In the rows, zero is written as 100.
Known rows, with every way that one mark hangs from another:
K_489(K_375(K_773(K_832)) K_640(K_27)): 107  80  98  107  111  113  103  103  129  108  55  94  109  102  105  55  100  104  100  91  99  112  112  102
K_27(K_4 K_640(K_489)): 90  120  100  86  105  106  84  121  99  95  126  111  87  56  80  125  86  122  109  107  103  87  91  94
K_27(K_640): 100  124  102  94  98  93  94  111  76  77  102  123  104  84  93  142  100  97  92  123  98  94  75  89
K_143(K_489): 106  130  99  90  118  75  92  103  66  85  114  132  99  105  88  148  120  83  93  116  96  89  91  88
K_773(K_143 K_832(K_780)): 155  115  108  105  71  116  107  99  100  68  121  125  101  107  79  121  54  90  90  93  111  94  70  74
K_27(K_4 K_640(K_489(K_375(K_773)))): 77  94  97  94  101  105  81  108  122  116  127  76  99  54  99  100  112  113  113  100  102  114  93  130
K_27(K_4 K_640(K_489(K_375))): 66  108  105  105  99  105  88  120  99  110  126  90  85  55  100  103  96  125  110  107  101  86  105  115
K_773(K_143 K_832): 143  121  117  98  90  98  106  101  69  79  97  120  90  104  71  123  74  101  84  101  101  111  85  83
K_640(K_27 K_489(K_375(K_773(K_143)))): 128  87  104  84  98  106  96  106  91  107  106  84  104  115  91  70  78  104  85  82  117  118  114  88
K_489(K_375): 81  114  103  105  100  86  105  99  71  100  99  98  110  114  116  115  112  90  94  119  93  91  96  109
K_640(K_27(K_4) K_489(K_375(K_773))): 93  89  89  76  116  109  87  109  117  116  111  76  104  87  108  70  94  122  104  89  114  91  111  103
K_143(K_489(K_375(K_773) K_640)): 79  95  94  115  118  84  94  82  122  115  101  100  104  103  103  107  152  74  109  108  89  123  108  125
K_640(K_27): 116  119  96  75  116  99  100  112  68  77  87  121  109  118  100  111  85  105  84  111  111  71  95  62
K_375(K_489(K_640) K_773(K_143 K_832)): 133  76  111  115  73  103  109  88  126  120  81  80  97  108  64  80  93  88  102  77  89  166  93  125
K_143(K_489(K_375 K_640)): 68  110  103  125  118  84  101  96  95  110  98  114  91  103  105  109  133  84  105  116  87  94  120  110
K_773(K_143(K_489) K_832(K_780)): 157  120  108  108  85  105  98  100  93  67  136  137  88  98  72  132  71  83  89  91  111  91  77  72
K_545(K_489): 100  103  96  75  91  89  120  82  77  73  94  116  88  124  123  127  95  103  101  110  95  80  81  96
K_489(K_375(K_773(K_143)) K_640(K_27)): 111  82  103  104  108  108  102  84  118  100  84  89  94  113  101  70  100  102  89  98  111  114  112  93
K_545(K_780): 93  122  99  90  107  78  111  89  55  73  99  107  111  122  95  138  92  106  96  107  98  93  88  72
K_4(K_27(K_640(K_489(K_375)))): 79  111  106  120  74  115  95  133  78  124  101  92  124  73  109  113  100  102  101  104  84  97  113  115
K_27(K_4 K_640): 87  124  99  88  110  99  86  106  96  79  121  113  82  56  97  141  102  120  102  121  104  77  75  95
K_4(K_27): 104  129  98  98  90  103  101  109  67  102  94  113  129  107  105  147  109  85  95  116  83  87  90  96
K_773(K_832(K_780)): 133  117  96  103  80  111  106  108  106  73  109  125  120  106  93  121  70  82  102  100  103  83  70  81
K_375(K_489 K_773): 107  89  92  88  82  82  101  94  98  116  100  74  128  120  95  111  119  74  101  92  91  142  76  129
K_640(K_27(K_4) K_489(K_375)): 81  103  98  85  115  109  93  121  93  110  110  90  90  87  110  72  77  134  102  98  112  62  124  87
K_4(K_27(K_640(K_489(K_375(K_773))))): 90  96  98  110  76  115  88  122  99  130  103  79  136  74  107  110  117  89  104  96  85  126  99  132
K_640(K_27 K_489(K_375)): 96  103  100  91  106  103  102  127  73  109  91  100  111  114  105  72  77  110  93  96  108  80  126  82

Rows:
102  102  112  114  122  98  100  97  88  96  97  117  67  106  96  84  101  110  86  101  112  83  132  74 -> K_773(K_143(K_489(K_375 K_640(K_27))))
76  84  89  94  127  111  92  87  144  110  90  80  93  87  119  69  115  119  109  103  108  87  109  106 -> K_489(K_375(K_773) K_640(K_27(K_4)))
79  108  107  110  89  98  96  125  81  106  108  99  107  81  98  102  96  101  100  109  95  102  107  109 -> K_27(K_640(K_489(K_375)))
106  115  93  68  120  110  90  122  92  96  111  110  93  88  87  93  69  133  101  96  115  62  112  67 -> K_640(K_27(K_4) K_489)
94  104  95  98  113  76  88  90  88  105  116  96  111  105  109  123  146  74  98  108  95  118  89  124 -> K_143(K_489(K_375(K_773)))
81  103  100  111  130  95  99  105  95  100  84  117  88  105  110  83  115  104  96  109  103  73  131  82 -> K_143(K_489(K_375 K_640(K_27)))
134  91  113  105  80  105  100  105  99  118  103  84  103  101  72  82  84  93  96  80  99  148  102  118 -> K_640(K_489(K_375(K_773(K_143 K_832))))
158  78  102  106  51  112  104  91  126  96  120  81  116  114  78  95  69  74  98  69  107  143  63  114 -> K_375(K_489 K_773(K_143 K_832(K_780)))
64  99  98  105  127  111  99  99  119  105  89  96  80  87  119  72  98  132  106  110  106  59  123  91 -> K_489(K_375 K_640(K_27(K_4)))
80  88  96  96  109  108  102  104  121  112  87  87  84  94  101  70  89  126  110  95  104  78  115  94 -> K_375(K_489(K_640(K_27(K_4))))
73  68  92  100  92  97  120  64  132  105  79  85  93  121  139  85  128  93  115  102  87  112  96  133 -> K_545(K_489(K_375(K_773) K_640))
124  95  91  113  89  100  92  97  123  94  125  102  118  96  107  106  111  68  104  87  103  109  76  115 -> K_143(K_489(K_375(K_773(K_832(K_780)))))
68  103  97  106  140  100  90  100  113  103  104  109  67  79  113  81  114  126  106  109  108  56  130  89 -> K_143(K_489(K_375 K_640(K_27(K_4))))
62  82  101  112  89  96  127  75  109  99  77  100  80  121  138  87  110  105  113  111  86  85  110  117 -> K_545(K_489(K_375 K_640))
102  122  101  101  80  117  92  135  74  108  102  113  124  74  86  134  91  98  100  104  86  97  98  95 -> K_4(K_27(K_640(K_489)))
146  126  117  100  104  88  96  103  63  77  110  133  74  97  62  133  90  95  83  98  102  108  93  79 -> K_773(K_143(K_489) K_832)
91  74  87  87  111  108  95  92  145  119  88  72  97  95  98  68  105  116  113  87  106  108  101  110 -> K_375(K_489(K_640(K_27(K_4))) K_773)
78  98  100  110  116  105  108  104  102  101  71  104  101  113  116  72  98  109  97  111  102  76  124  85 -> K_489(K_375 K_640(K_27))
64  62  93  100  95  88  128  51  116  92  77  75  92  128  138  87  117  112  118  90  90  115  102  118 -> K_545(K_489(K_375(K_773) K_640) K_780)
92  88  92  101  131  95  91  94  118  106  85  104  100  105  109  81  131  91  99  100  104  101  118  97 -> K_143(K_489(K_375(K_773) K_640(K_27)))
123  115  121  118  100  88  99  102  66  94  110  114  73  96  85  112  97  97  85  98  99  108  106  101 -> K_773(K_143(K_489(K_375)) K_832)
139  114  102  82  110  80  86  82  83  83  129  116  92  106  71  146  122  75  86  103  106  127  78  95 -> K_375(K_773(K_143(K_489)))
89  83  92  99  115  104  101  92  124  107  72  90  114  114  117  69  117  97  99  103  102  103  111  101 -> K_489(K_375(K_773) K_640(K_27))
95  88  98  102  98  102  111  109  100  109  69  96  103  120  97  70  87  105  99  93  100  97  117  88 -> K_375(K_489(K_640(K_27)))
52  78  102  110  94  89  136  63  93  87  76  89  79  130  139  88  98  124  116  99  88  86  116  101 -> K_545(K_489(K_375 K_640) K_780)
116  94  107  96  85  95  98  95  95  117  118  80  108  111  84  97  98  86  95  91  102  141  104  117 -> K_640(K_489(K_375(K_773(K_143))))
120  91  91  110  74  111  101  95  130  94  109  89  132  106  113  95  93  74  105  91  101  112  70  119 -> K_489(K_375(K_773(K_832(K_780))))
121  70  89  119  62  116  110  95  161  115  92  85  129  111  89  77  88  72  120  76  92  137  77  124 -> K_375(K_489(K_640) K_773(K_832(K_780)))
